Known rows, with every way that one mark hangs from another
G[J[P]]: [ -0.2  -7.5   0.9 -21.2 -13.0  23.7  13.1  19.3   4.6   1.3  -4.9  -6.0
  -3.7  -9.0  11.5 -25.5  -4.8 -12.2 -12.1   8.5  10.0  20.6   6.2   1.3
  -4.3]
K[G[V]]: [  9.8 -15.7  -7.9  16.5   8.8  14.6  -0.3   8.7   4.1  -4.2  -7.4   8.1
 -10.6  -6.8  -1.3 -15.1  23.6 -17.4  -3.7  18.6  -6.5  -4.0   7.3  21.9
  -4.1]
V[G[J[W[K R]]]]: [  6.1  21.0   7.7  13.2  -5.5 -11.2   3.0  20.4  29.3 -15.4   1.8  -3.0
  21.4   0.9   6.0   8.9 -18.9 -38.6 -14.5  -2.4   0.7 -10.4 -44.7  -8.3
  -7.1]
G[J[P[F]] K[W]]: [-27.7  -8.6   4.8 -19.5  -1.2  10.2  -2.8  15.6   0.2  15.9  -0.2 -10.8
   1.7 -48.5   5.4 -16.7  21.0  -5.4  -8.6  36.8  14.8   0.4  11.3  -1.5
  -2.3]
V[G[J[P W]]]: [ -8.0   3.6  11.0 -21.9  -4.6   7.8   2.0  41.9  20.8   0.2   7.8   2.4
  13.0   0.9   5.0 -17.7 -10.9 -17.9 -19.6  -0.4  18.0  12.3 -12.3   2.7
   0.9]
V[G[J]]: [  5.4  -5.9  12.0  -7.0  -6.9  19.3   9.3  22.1  26.9 -13.0  -6.7   6.5
   6.6 -12.9  11.6 -28.9  -6.5 -41.5 -11.2   7.1 -12.5   0.5 -15.4   2.8
  -8.9]
F[W[J[P]]]: [ 12.4   4.1  -3.7 -19.2 -13.9 -10.8  12.2  -9.4 -18.6  -4.9  -1.6  -6.4
 -17.6  30.4  -9.8  -5.2 -17.7  30.6   3.9 -10.8  11.8  22.3  50.2  -3.3
  19.6]
W[F J R]: [  7.6 -11.1   0.5   9.7 -14.5 -14.6  -5.4 -39.4  -8.9  -2.9  -8.6   0.4
  -6.6  30.1   0.7  18.9   6.6  10.8  14.5 -26.0 -14.2 -10.6 -17.2 -12.0
  -2.3]
W[K[G[J[P]]]]: [ -2.1   5.3  -5.6 -25.4  16.9  25.6  14.1  25.7  -2.1  10.1   6.3  -8.7
   9.4 -28.4   1.8 -15.8 -21.5 -17.2   0.7  10.6  12.3  24.7   2.3   7.9
  -7.4]
G[J[P W] V]: [  5.1   2.1   0.0  -6.1  -3.3   3.6  -2.1  21.8   7.8  -3.1  -1.8  -6.4
  -1.5  -8.6   5.7  -6.6  10.0  -4.2 -22.0  32.0  24.4  -3.4   3.1   7.5
   2.1]
K[G[V] W]: [ -4.4  -9.0  -3.1  12.4  22.4  28.7   0.3  16.7   4.0   8.7  -1.5  11.9
 -12.4 -12.4  -2.3   1.1  11.9  -4.0   3.6  30.4 -11.3  -1.7  20.1  16.5
   8.3]
P[F]: [ -2.9 -10.7   7.5  14.7 -16.1  -3.5  -1.2  -4.8  10.4  -2.4   1.1  10.0
   0.1  -0.1  11.0 -28.6  25.2  -0.8 -14.2 -15.0   0.7  -3.9  17.3  -0.3
   0.0]
F[W[J]]: [ 21.2   8.3  -0.7  -3.6 -11.1 -15.7  14.2 -26.4 -14.5 -14.9 -10.3   3.8
 -16.3  24.7  -4.2  -4.4 -18.6  14.3   3.4 -11.5  -4.2   5.6  43.1  -5.3
  16.7]
F[W[J[P] R]]: [ 16.1   3.1 -10.0  -5.5 -28.0 -22.1   7.6 -21.9 -17.3 -13.9  -9.5 -16.9
 -20.5  39.9 -11.1  11.5  -4.7  31.7   7.0  -9.5  12.0  20.7  23.4  -7.2
  15.9]
W[R]: [  8.3 -10.4  -3.4  22.3 -34.3   3.1   8.3  -5.5  10.5 -10.7 -13.2   0.0
  -9.3  23.6   7.5  -5.7  15.0 -11.5  -9.0 -15.4  -8.2   4.6 -16.8  -3.9
  -5.8]
J[P[F[W[K R]]]]: [  2.7  14.2  -8.2  14.2 -30.0 -32.0  -8.9  -5.4   0.2 -10.2   9.0 -17.8
  -1.5  10.1  -5.2  11.5   7.0  21.7  -7.7 -10.7  20.1  14.0  20.1 -13.2
   5.9]
G[K[W] V]: [ -9.4 -12.8   1.1  20.7  -1.1  17.3   2.1  15.9   3.4   3.2 -12.8   5.0
 -14.5 -18.1  -2.7  -1.3  24.1 -15.2  -8.0  40.1 -13.1 -19.9  12.2   8.1
  -5.4]
G[J[W] V]: [ 14.2   7.1   4.6   8.0  -1.9  -1.3  -0.4   5.8  13.5 -12.6 -10.5   2.2
   0.1 -10.8  11.9  -6.9  10.3 -20.0 -22.8  31.8   8.6 -20.9  -2.7   6.1
   0.3]
R[W[F K[G]]]: [ -3.8   8.6  -4.8  -1.7  20.2  12.1  -9.4  -5.3 -15.3  -0.4   3.0   6.9
   9.0  -2.8  -1.9   5.2 -22.4  15.6  22.1 -28.3 -19.4   0.2 -17.4   4.9
  -4.6]
V[G[K[W]]]: [-22.4  -9.8  12.2   6.6  -3.7  23.1   6.2  34.8  17.4   7.9  -1.5  13.4
   1.5  -9.3  -3.7 -12.5   2.9 -28.6  -5.5   8.7 -20.3  -4.5  -1.5   3.5
  -6.3]
W[J[P] K]: [  6.2  11.4   4.4  -8.0   5.4   4.7  23.1  10.2  -7.5   9.0  11.0  -3.5
  -1.1  21.3  -5.5 -10.7 -24.2  12.9   5.9 -13.9  10.1  12.7  20.9  -2.8
   4.2]
R[W]: [  8.3   1.0   1.2   0.5 -14.6  15.9  10.1   5.3  -3.4 -17.7 -15.6   4.9
  -7.6  15.4   7.1 -26.8  -5.7  16.4   3.3 -18.6 -13.8   8.5  -6.7   5.1
   3.5]
G[J K V]: [  8.7 -14.7  -2.9   6.7  -9.2   5.7   2.5   1.3   4.0 -14.7 -23.1  -9.7
  -6.3 -37.9   7.7 -20.4  27.5 -39.4 -16.9  54.1  -5.7 -23.0  -7.7  10.0
 -21.3]
K[G[J V] W[F]]: [-10.8  -8.4  -1.9  -8.0  30.9  28.8 -19.4  -4.2  -1.8  10.7  -1.9   6.6
  -4.3 -38.9   5.3  18.4   4.8 -14.8  11.3  40.0 -16.0 -15.4   4.3   8.1
   0.0]
P[J]: [  9.4  -5.7   4.9   1.8   0.1 -11.6  20.7   6.1  16.7  -9.0   0.6  21.9
   3.4   9.9   2.6 -27.8  -1.6   0.7 -17.5 -21.0 -21.4  -0.9   0.9  -3.9
  -8.7]
K[G[J V] W]: [ -0.4  -6.1  -2.9  -4.4  28.9  33.8   1.4  13.0   5.6   2.1  -7.1   2.4
  -8.9 -38.8   4.2  -1.9   5.2 -19.6   4.4  54.1 -10.2  -5.8   9.9  15.9
   4.9]
V[G[K]]: [ -9.3 -19.6   7.6   8.5 -15.6   7.4   4.6  27.1  17.0  -7.3  -6.8   9.0
   3.0  -5.7  -1.3 -27.7  14.7 -39.6 -13.6  -3.5 -15.0  -4.6 -13.5   6.7
 -17.8]
J[P W[F K[G]]]: [-17.4  12.9  -3.3  -9.9  15.8   0.3  -9.9  16.4  -8.2  29.6  25.5   8.9
  17.3   4.7  -7.2  17.9 -18.2   8.2   1.3 -32.7  15.5  14.4   5.2  -0.1
  -1.3]
R[W[J]]: [ 18.3   3.1   3.6  -5.0   2.8   3.3  15.6 -15.0 -16.7 -19.1 -14.1   1.8
  -9.5  25.7   1.3 -21.6 -14.9  31.9  17.1 -18.8 -11.5   0.1  -2.3   4.2
  13.2]

Rows
[ 19.1   1.9  -3.8  15.4 -21.4 -45.1  -7.9 -48.9 -10.2 -22.5  -9.2  -9.2
 -11.6  20.8  -3.4   8.3  17.7  24.1   4.7  -9.6   5.3  -6.5  21.2 -10.2
  16.4]
P[F[W[J R]]]
[ 19.7  12.9  -8.4  -1.0  31.7  17.0  -1.5   7.8  -5.0 -24.7 -12.5 -10.0
   2.4 -35.2   2.1  -9.6 -13.8  -4.7  12.0  39.7  -9.6 -10.3 -20.9  18.8
  -2.9]
R[W[K[G[J V]]]]
[ -2.5  -0.5  -1.5  -5.8 -25.3 -18.4  -9.9  -0.9  -2.8  -4.1   7.7  -3.5
  -7.1   7.4  -0.2 -15.5  15.5  26.0 -13.1 -11.7  21.7  19.2  48.2  -2.8
  13.0]
J[P[F[W]]]
[-10.1  -0.2  11.9  -4.9  12.7  10.5   1.6 -21.1  -9.6  20.4   5.8  16.2
  -7.8  16.2   0.7  15.8 -17.8  17.3  20.7 -14.3 -17.9  -8.7  22.3 -11.2
  13.3]
K[W[F J]]
[  0.2  -6.9  -5.1   3.6  16.6  13.4  11.0 -13.9 -10.1   7.8  -6.9   0.1
 -11.0  13.0  -5.6  15.3  -5.2  12.4  24.9  -0.1 -10.1   6.2  -0.2   3.4
  17.0]
K[G W[J R]]
[ -4.0  -0.7  -9.4  15.8  -1.4  -0.1  -9.4 -13.2  -2.0   6.6   5.5   1.8
   7.5   3.7  -0.9  23.9  -2.9 -13.5  12.3 -25.9 -14.6   0.5 -24.5  -4.3
 -14.5]
W[F K[G] R]
[-13.8  -5.8   2.6  -7.5  -3.8   4.9  -6.1 -15.2 -12.6  19.0   6.7  -5.5
 -12.4  29.1  -6.3  32.9  -4.4  35.0  22.7 -13.4  -1.3   8.8   0.0 -13.4
  12.2]
K[W[F J[P] R]]
[ 10.0  18.1   6.6  -4.2  15.5  -4.6   1.1 -24.8 -20.7  -7.7   1.1   3.0
   3.4  19.1  -3.7   7.0 -34.5  30.7  29.1 -32.3 -18.2 -14.9  -9.2  -8.9
   4.2]
R[W[F J K]]
[ 12.4  -1.2 -11.5  13.0   7.7  -6.4 -10.4  -6.9   6.2 -14.4 -15.7  -7.8
   0.5 -15.3   3.8  13.3  21.8 -22.1  -9.6  34.8  10.0 -12.4 -32.6  12.5
  -3.0]
K[G[J[W[R]] V]]
[ 15.7  17.4  -2.4  21.2  -8.2 -62.7  -2.8 -25.1  13.3 -26.6   7.2   1.6
   8.8   5.0  -5.6   8.3   4.3  18.5 -12.4 -17.9  -8.7 -12.2   4.5 -19.4
  -2.3]
P[F[W[K R]] J]
[  9.0  -8.5  -0.7  -6.4  -7.2  15.5   1.8  18.4   8.2  -8.3  -7.3 -10.8
  -9.9 -15.0   7.2 -18.5  16.4 -11.2 -14.8  41.5  11.2   4.4   5.6   9.4
  -5.8]
G[J[P] V]
[  6.3  21.5   0.1  30.5 -21.2 -14.3   9.0   2.3  11.0  -3.4   1.5   1.2
   9.3  26.3   3.2  13.9  -9.7 -10.7 -13.6 -24.6   4.5  -2.9 -19.8 -10.8
  -1.3]
J[W[K R]]
[  5.7   6.0  -6.6   9.3  26.7   7.1 -20.4  -3.8 -11.6 -10.7  -0.4   3.6
   1.4  -9.7  -5.3  11.9  -4.2  15.9  20.6   1.0 -18.5 -16.6 -16.5  12.6
  -5.9]
R[W[F K[G[V]]]]
[ -3.4   3.9   9.0   0.4   5.2 -33.3  -3.5  -9.6   9.9   6.0  12.3  31.1
  16.5  17.9   0.5   3.3  -3.3  13.2 -17.9 -41.3 -13.4 -14.3  -8.9 -14.0
  -6.2]
P[J[W[F]]]
[-15.6  -0.7  11.7 -11.7  12.2   2.9   2.5   0.6  -5.7  19.2  14.8   0.1
  -6.8   5.9  -2.7  -9.0   5.6  39.7   9.9  -0.9  16.0   9.1  38.2  -1.7
  23.3]
K[W[J[P[F]]]]
[-11.8  20.6   8.3   8.1  -4.5 -18.6  -1.6  20.6   8.0  14.2  24.9   1.6
  16.8   5.2   1.5  -9.4   1.9  16.2 -20.4 -22.8  31.3   5.4  17.9  -6.2
   6.5]
J[P[F] W[K]]
[ -1.2  -8.1   3.3  12.4  14.6   4.7   7.4  -4.0  -9.6   2.5 -12.2   0.4
 -17.3  -9.3  -9.1   3.8  11.5  -0.5   5.9  44.5 -10.2 -23.3  19.1   7.9
   3.9]
G[K[W[J]] V]
[ -9.6  -9.7  -3.4  -1.3  19.5   6.9  -8.4 -32.1 -15.5  17.2   1.6   4.5
  -6.5  12.6  -6.7  36.1  -4.3  15.4  32.4 -11.0 -17.3  -2.9  -7.9  -2.6
  10.4]
K[G W[F J R]]
[  7.4  16.2  -3.9  22.0  23.8  -2.7   0.4  15.5   4.2   2.5   8.0   9.7
   7.3  -3.1  -5.5   5.0  -2.8 -13.8  -9.1   9.4   8.3 -12.3   4.9  13.6
   1.8]
J[W[K[G[V]]]]
[-27.2 -12.9   8.9 -24.3   1.8  31.3   5.6  48.5  13.2  10.0  -0.2  -3.6
   2.6 -33.1  -0.9 -14.6  -2.8 -27.5  -5.5  34.0  -0.8   9.4  -8.0   3.7
  -7.1]
V[G[J[P] K[W]]]
[ 23.1   4.0  -7.8   9.4 -25.9 -25.5   9.1 -38.2 -12.6 -23.4 -17.1  -8.2
 -17.8  35.8  -6.1  12.8  -4.4  14.9   6.8 -10.1  -4.7   0.7  16.8  -9.1
  12.4]
F[W[J R]]
[ -3.4 -11.3   5.8 -19.4  -3.4   0.8  -1.6 -13.9 -16.5  15.4   9.1   3.9
  -5.8  26.8  -3.6   0.2  -4.3  25.8  11.5 -26.6   3.4   9.1  16.6  -5.3
   2.6]
W[F J[P]]
[ 11.2   8.6  -1.4  -1.5  27.5   6.3  20.9  -5.4  -9.8   7.2   4.7   6.7
   3.9   1.5  -4.9  -8.3 -24.0  -4.4  16.1 -12.2  -5.9   1.2  13.5   7.1
   3.3]
W[J K[G]]
[-14.8 -13.0  -2.1   8.5  24.4  24.1 -19.8   1.1  -1.8  18.2   6.2  15.1
  -9.1 -13.2  -3.0  20.3  11.3   2.0  12.3  19.2 -16.8 -10.3  14.2  10.4
   3.4]
K[G[V] W[F]]
[-15.4  16.9   6.1  -1.7  -5.5  -4.5  -5.0  14.3  -1.4  23.1  23.1   9.2
  14.3  18.4  -1.6  16.5 -21.4  10.2  -8.9 -38.3  14.3   6.6   5.5 -12.2
  -1.2]
J[P W[F K]]
[ 16.4  16.1 -16.6  -1.5  -3.2  -7.0   4.6 -15.9  -3.6 -19.3 -12.7 -15.5
   0.0 -19.5   0.1  16.8 -22.8 -22.2   4.1  14.0  -2.5   8.8  -4.1  -3.0
  -2.8]
F[W[K[G[J]] R]]
[ 10.6   3.6  -5.5  23.2  18.6  12.2   3.7  13.8   4.6  -2.5   2.2   5.0
  -1.1 -11.8  -3.8  -6.5   0.1 -18.6  -1.5  18.2  -5.4  -5.7   7.2  16.6
  -7.6]
W[K[G[V]]]
[  5.1  15.9 -13.0 -29.1  11.2   9.7   8.4  13.2 -12.2  -1.9   3.7 -12.2
   1.1 -22.7  -3.8  -1.6 -34.7  -6.8   1.6  15.2  14.1  28.6  30.9   3.1
   2.8]
F[W[K[G[J[P]]]]]
[  1.4  18.5   3.6  17.4   1.0 -45.0  -3.6 -14.7  14.7  -0.6  14.2  17.1
  22.6  23.0  -3.6  30.2 -14.1   7.6 -11.7 -41.4 -14.6 -22.4 -37.6 -22.5
 -12.2]
P[J[W[F K R]]]
[  0.6   4.9  -1.0   0.2  -6.7 -11.4  -1.3 -18.1 -12.7   8.7  10.3 -11.2
   0.1  30.2  -8.3  27.8 -13.4  20.4  16.3 -26.5   2.8   5.4 -11.7 -15.5
  -4.5]
W[F J[P] K R]
[ -7.0  22.0   8.7 -10.7   4.1 -14.1  -1.5  14.4   9.8   8.4  18.4  -5.6
  20.8 -22.2   9.5 -11.5  -3.7   1.5 -19.7   0.8  32.9  -1.1   7.8  -7.9
   2.5]
G[J[P[F] W[K]]]
[-28.3 -12.3  13.5 -14.9   6.3  19.8 -12.2  13.8  12.3   9.6  -1.3   7.9
   9.1 -36.1   3.2   4.9  -4.0 -41.8   2.0  21.0 -24.3 -15.4 -17.4  -5.5
 -15.8]
V[G[J K[W[F]]]]
[  2.7  -4.6  -8.3   6.6 -39.0 -28.9 -14.0 -12.9  -1.4 -14.2  -1.2 -14.9
 -10.7  14.7  -3.0   1.6  26.3  25.0  -9.8  -9.5  20.4  18.6  21.3  -8.3
   9.4]
J[P[F[W[R]]]]
[ -9.0 -11.7  13.3 -16.1  -4.0   4.2  -9.6  27.5  23.8  -4.8   9.8  -2.7
  10.8 -21.4   8.1 -33.8  18.7 -14.5 -13.9   8.6  14.1  10.0  -6.1   4.0
  -4.5]
V[G[J[P[F]]]]
[-16.3  -2.8  -4.2 -32.9  12.0   7.5 -15.4   6.3  -8.8  22.6  10.1   2.2
  12.7 -15.4   3.8   7.0  -7.1  -1.0  -3.7  -7.8  17.7  12.7  -5.5   1.3
  -0.7]
K[G[J[P W[F]]]]
[  5.7   7.7  -4.2  -9.9  19.4  22.2  17.3   9.2   3.2   2.4   1.5   1.0
  10.3 -33.0   8.6 -15.1 -24.5 -36.2   0.2  10.7  -5.6   5.7  -3.5   7.1
  -9.9]
W[K[G[J]]]
[  4.2   1.2   5.0 -17.4   4.6 -12.6  -3.7  -9.8 -18.7 -10.8   0.1  -9.2
  -5.5  12.5  -2.9 -26.9  10.8  60.4  14.6 -14.6  14.1   7.6   7.5   4.4
  17.8]
R[W[J[P[F]]]]
[  0.3  -0.8  -4.8   6.8 -26.1 -14.5   4.1  -8.9   3.8 -10.9 -24.4 -11.2
   6.3 -13.7   7.6   2.8  17.5 -33.8 -19.8  15.1   6.0 -12.7 -37.5  -4.8
 -14.6]
G[J[W[R]] K]
[-16.0 -20.2  -4.3  29.2 -14.4  -1.6 -23.1 -13.0  -1.7   2.8 -14.0  -3.0
 -13.7  -8.4  -4.3  35.2  36.7 -11.2   1.9  30.4 -18.5 -28.8 -19.8  -2.8
 -14.0]
G[K[W[F R]] V]
[  8.6 -10.7  -3.7  -1.6 -20.8  -2.7  11.4  -7.4  -7.6  -1.6  -6.0 -12.9
 -12.9  35.3  -3.8  -2.7   8.0  20.1   6.0 -12.6   9.2  15.3  -6.3  -1.9
   5.5]
W[J[P] R]
[-12.4   1.9   7.7   1.2 -15.6 -15.1  -7.2  14.1   6.3  11.2  14.6   5.9
   8.7  10.5   4.0 -17.9  23.4  21.9 -22.3 -22.8  31.4   9.1  17.7  -0.8
  11.3]
J[P[F] W]
[-12.8 -18.8   4.9 -24.3 -11.3  16.2   3.5  39.4  14.0  -2.1  -5.4  -8.1
   6.1 -26.4   1.4 -31.4   6.9 -37.6 -15.3  22.1   3.5   9.3 -18.0   6.4
 -20.0]
V[G[J[P] K]]
[  0.0 -15.3  -2.3  -5.6 -17.8  -8.8  -9.5 -24.5 -12.1   6.0   1.1  -8.5
  -8.8  35.0  -4.2  18.3   7.3  26.4  14.1 -25.7   3.0   7.4 -10.4 -10.5
  -1.2]
W[F J[P] R]
[  4.5  -6.3 -12.2  30.0   8.6  -3.9 -21.7 -13.7   0.5  -3.1   2.1  -1.7
   0.9  -3.5  -5.5  30.4  15.8 -12.0  10.4   4.9 -13.3 -17.5 -26.6   4.7
 -15.5]
W[F K[G[V]] R]
[ -3.5 -11.6  -7.3 -31.7   6.4  29.1   9.0  19.1  -2.9   8.1  -1.8  -6.4
  -0.7 -24.6   5.6 -24.2  -1.5 -14.6  -2.6  12.0  11.5  27.5   4.7  13.1
  -4.3]
K[G[J[P]]]
[ 15.6  17.0  -3.9  -7.8  34.2   6.4  15.0  -9.0 -21.5  -8.9  -4.4  -0.5
   2.1   4.3  -8.8  -9.6 -33.9  25.8  29.9 -15.2 -12.0   4.0  -6.1  11.5
  10.1]
R[W[J K[G]]]
[ -8.7  16.4   2.0  20.5 -17.3 -27.7  -8.5   7.0   9.9   6.0  16.3  -9.4
  14.9  14.9   0.2   9.4  16.8  16.6 -15.8 -23.2  30.7   3.6  -9.3  -9.6
   3.2]
J[P[F] W[K R]]
[ 13.0 -12.9  -7.5  -2.5  16.4  19.6  -0.9   5.0   5.9 -10.5 -12.2  -1.5
  -5.0 -34.0   7.0 -17.3  16.2 -29.9  -4.4  42.7  -4.1  -5.8  -1.6  19.9
  -7.2]
K[G[J V]]
[-10.5 -12.2   7.5  11.2  -0.3   0.6   5.0   3.3   6.3  -3.0 -10.1  -2.3
  -4.5   7.9 -11.9  11.2   5.4 -13.7  13.2  12.8 -18.0 -11.3 -24.4  -0.1
  -1.1]
V[G[K[W[J R]]]]
[ -7.6  -1.1  -0.9 -20.6  15.6   5.2 -11.4 -10.7  -3.6  12.3   2.2  12.9
  15.9 -20.7   9.0   7.3  -8.6 -18.1  -3.3  -9.3   1.0  -4.5 -12.0  -0.3
  -2.9]
K[G[J[W[F]]]]
[ -6.2  -4.5   4.9   9.0  -1.9   0.1  -4.8 -31.7  -8.3   9.9  -2.5   4.3
 -10.2  25.5  -0.5  33.5  -5.6  18.4  22.9 -15.7 -17.4 -11.6  -5.2 -14.9
   9.5]
K[W[F J R]]
[  1.3   0.2  -9.5  -0.2   7.6   4.3  -8.7 -17.6  -0.9   1.6  -1.6  -7.2
  12.5 -23.0   6.7  23.0 -10.0 -27.8  11.0  -2.0 -11.8  -4.6 -35.7  -6.9
 -18.0]
W[F K[G[J]] R]
[ -4.3  -1.6   0.5  19.4 -28.1 -16.4 -13.4 -18.6   4.2   3.4  -0.5   8.4
   4.6  30.6   5.5  25.4   9.8   2.5  -9.4 -35.9  -2.5  -9.4 -26.1 -14.5
  -3.7]
J[W[F R]]
[  1.2  10.8   8.7  -1.0   8.9 -14.1   7.6   0.6  -5.7   9.7  19.2  -4.8
   5.3   6.1  -3.7 -16.6  -1.0  25.6   4.0 -14.2  20.7   3.4  24.7  -3.7
   7.5]
W[J[P[F]] K]
